What can hang from each mark:
Z_423: Z_303 Z_824 Z_888
Z_303: Z_423
Z_824: Z_186 Z_423 Z_601
Z_601: Z_303 Z_824
Z_888: Z_186 Z_423 Z_601
Z_186: Z_824 Z_888

In the rows, zero is written as 128.
Known rows, with every way that one mark hangs from another:
Z_186(Z_824(Z_423(Z_303 Z_888(Z_601)))): [145 122 173  93 115 201 176 135 193 137 131 141  83 176  74 142 113  98
  76 121 173 126]
Z_824(Z_186 Z_423 Z_601(Z_303)): [160 109 136 145 112 125 147  97  86 108 100 134 131 146  56 145 135 121
  99 118 123 111]
Z_601(Z_303 Z_824): [130 155 148 117 153 154 169 149  96  82 100 168 140 130 150 150 159  99
 109  95 144 116]
Z_186(Z_824 Z_888(Z_423 Z_601)): [178 147 189  49  83 169 163 181 169 140 135 122  84 166 133 129 139 116
 111  68 174 113]
Z_601(Z_303 Z_824(Z_186)): [133 116 138 120 135 154 162 140  65  81 106 170 156 114 136 152 144 111
 120  87 143 113]
Z_601(Z_303(Z_423) Z_824): [112 159 178 129 138 154 160 147  92  93 105 155 155 135 156 154 158  59
 102  83 144 124]
Z_423(Z_303 Z_888(Z_601(Z_824))): [131 148 184 115 145 208 159 161 164 106 152 160 108 152 113 140 106  76
  85 125 199 123]
Z_824(Z_601): [168 181 136 111 119 128 139 138 132 122 132 122 129 155  84 124 163 117
  89 142 157 106]
Z_423(Z_303 Z_888(Z_186 Z_601)): [169 152 181 102 123 221 149 170 166 113 167 150 111 138 118 114  86  92
  99 132 206 154]
Z_601(Z_303 Z_824(Z_186 Z_423)): [126  90 144 139 132 157 171 123  60  87  88 166 154 122 108 156 134 107
 115  92 126 111]
Z_888(Z_601): [179 132 158  95 129 179 148 157 138 115 134 152 103 140 118 115 151 114
  93 130 179 117]
Z_303(Z_423(Z_888(Z_186 Z_601(Z_824)))): [124 151 197 121  99 216 147 171 116 108 157 142 158 138 137 129 107  55
  92  98 175 143]
Z_824(Z_186(Z_888) Z_423(Z_303) Z_601): [155 107 155 118  93 131 135 126 120 146 143 117 130 162  35 145 119 117
 111 125 158  97]
Z_186(Z_824): [155 151 137  64 104 155 167 153 147 131 127 134 121 155 110 131 166 126
  96 110 152 119]
Z_888(Z_423(Z_303 Z_824(Z_601))): [162 209 155 109 139 149 157 131 181 153 118 106  78 141  94 130 103  82
 102 121 184 119]
Z_303(Z_423(Z_888(Z_601))): [130 136 201 119  96 195 138 151 146 124 157 125 121 155 113 121 129  53
  64 107 160 139]
Z_888(Z_423): [166 165 174  94 109 159 161 160 132 131 114 114 101 129 125 105 147  98
  95 115 168 142]
Z_824(Z_186 Z_423(Z_888) Z_601(Z_303)): [141 110 150 156 101 141 144 102  98 110 120 129 128 150  44 149 111 104
  83 109 105 122]
Z_824(Z_186 Z_423): [144  71 137 114  93 162 152 125  89 132 118 136 141 126  64 122 140 121
  99 127 137 117]
Z_303(Z_423(Z_824 Z_888)): [100 151 167 115  93 185 146 135 155 149 155 122 132 140 101 129 118  48
  79  91 121 127]
Z_423(Z_303 Z_824 Z_888(Z_186)): [133 168 141  99 121 210 157 151 175 137 167 140 120 118 102 121  74  89
 109 115 161 140]
Z_824(Z_186(Z_888(Z_601)) Z_423): [160  51 161 101  82 174 140 144 102 130 147 140 126 140  74 131 129 122
 112 101 148 103]

Rows:
[172 132 166  62 109 159 162 165 153 116 135 154  98 169 141 151 155 126
 117  60 146 107] => Z_186(Z_824 Z_888(Z_601(Z_303)))
[106 110 176 118  99 149 145 153  63  94 124 150 177 132 145 165 141  75
 120  47 134 112] => Z_601(Z_303(Z_423) Z_824(Z_186(Z_888)))
[127 151 125 127 116 166 140 116 161 142 164 124 110 144  40 141  77  94
  93 118 154 106] => Z_423(Z_303 Z_824(Z_186 Z_601) Z_888)
[182 188 124  79  95 152 158 156 133 124 139 123 147 153 106 127 141 137
 115 124 164 126] => Z_888(Z_186(Z_824(Z_601)))
[209 167 188  98 130 189 165 167 116  95 110 139  95 117 171 110 104 101
 123  92 184 161] => Z_888(Z_186 Z_423 Z_601(Z_303))
[126  77 162 126  98 185 152 127 130 132 141 138 125 136  48 129  97  94
  87 130 153 134] => Z_824(Z_186 Z_423(Z_303 Z_888))
[151 142 183 109 131 204 146 157 181 118 158 147  86 153 102 122 106  85
  78 133 197 136] => Z_423(Z_303 Z_888(Z_601))
[159 186 161  85  97 135 145 157 152 151 140 102 103 143 103 129 127 102
 118  84 139  97] => Z_186(Z_888(Z_423(Z_824(Z_601))))
[120 162 146 105 134 193 156 137 194 145 157 143 101 133  85 131  93  81
  91 116 155 123] => Z_423(Z_303 Z_824 Z_888)
[131 189 178 143 112 137 137 124 130 113 129 118 128 164 103 146 137  68
  74  98 126 127] => Z_824(Z_601(Z_303(Z_423(Z_888))))
[161 159 154 131 132 140 150 118 156 137 116 124 112 164  55 136 135  98
  87 160 174 114] => Z_824(Z_423(Z_303) Z_601)
[129 181 144 124 107 143 140 120 141 149 139 109 133 152  91 135 139  66
  87 111 144 103] => Z_303(Z_423(Z_824(Z_601)))
[124  71 153 124  80 179 147 125 103 128 140 134 138 135  48 123 117 107
  81 118 123 126] => Z_824(Z_186 Z_423(Z_888))
[144 191 121 112 106 176 145 136 150 131 165 121 133 135  79 128  91 106
  97 116 126 116] => Z_423(Z_824(Z_601) Z_888(Z_186))
[175 165 133  89  95 159 168 141 129 132 124 121 143 157  83 132 138 133
 107 129 151 123] => Z_888(Z_186(Z_824(Z_423 Z_601)))
[124 128 144 124 112 159 146 116 102 123 118 140 139 122 124 142 125  74
 107  69 123 123] => Z_601(Z_303(Z_423(Z_824(Z_186))))
[157 103 140  87 118 182 144 141 152 147 159 149 104 127  92 136  93 106
 127  93 182  96] => Z_423(Z_303 Z_824(Z_186(Z_888(Z_601))))
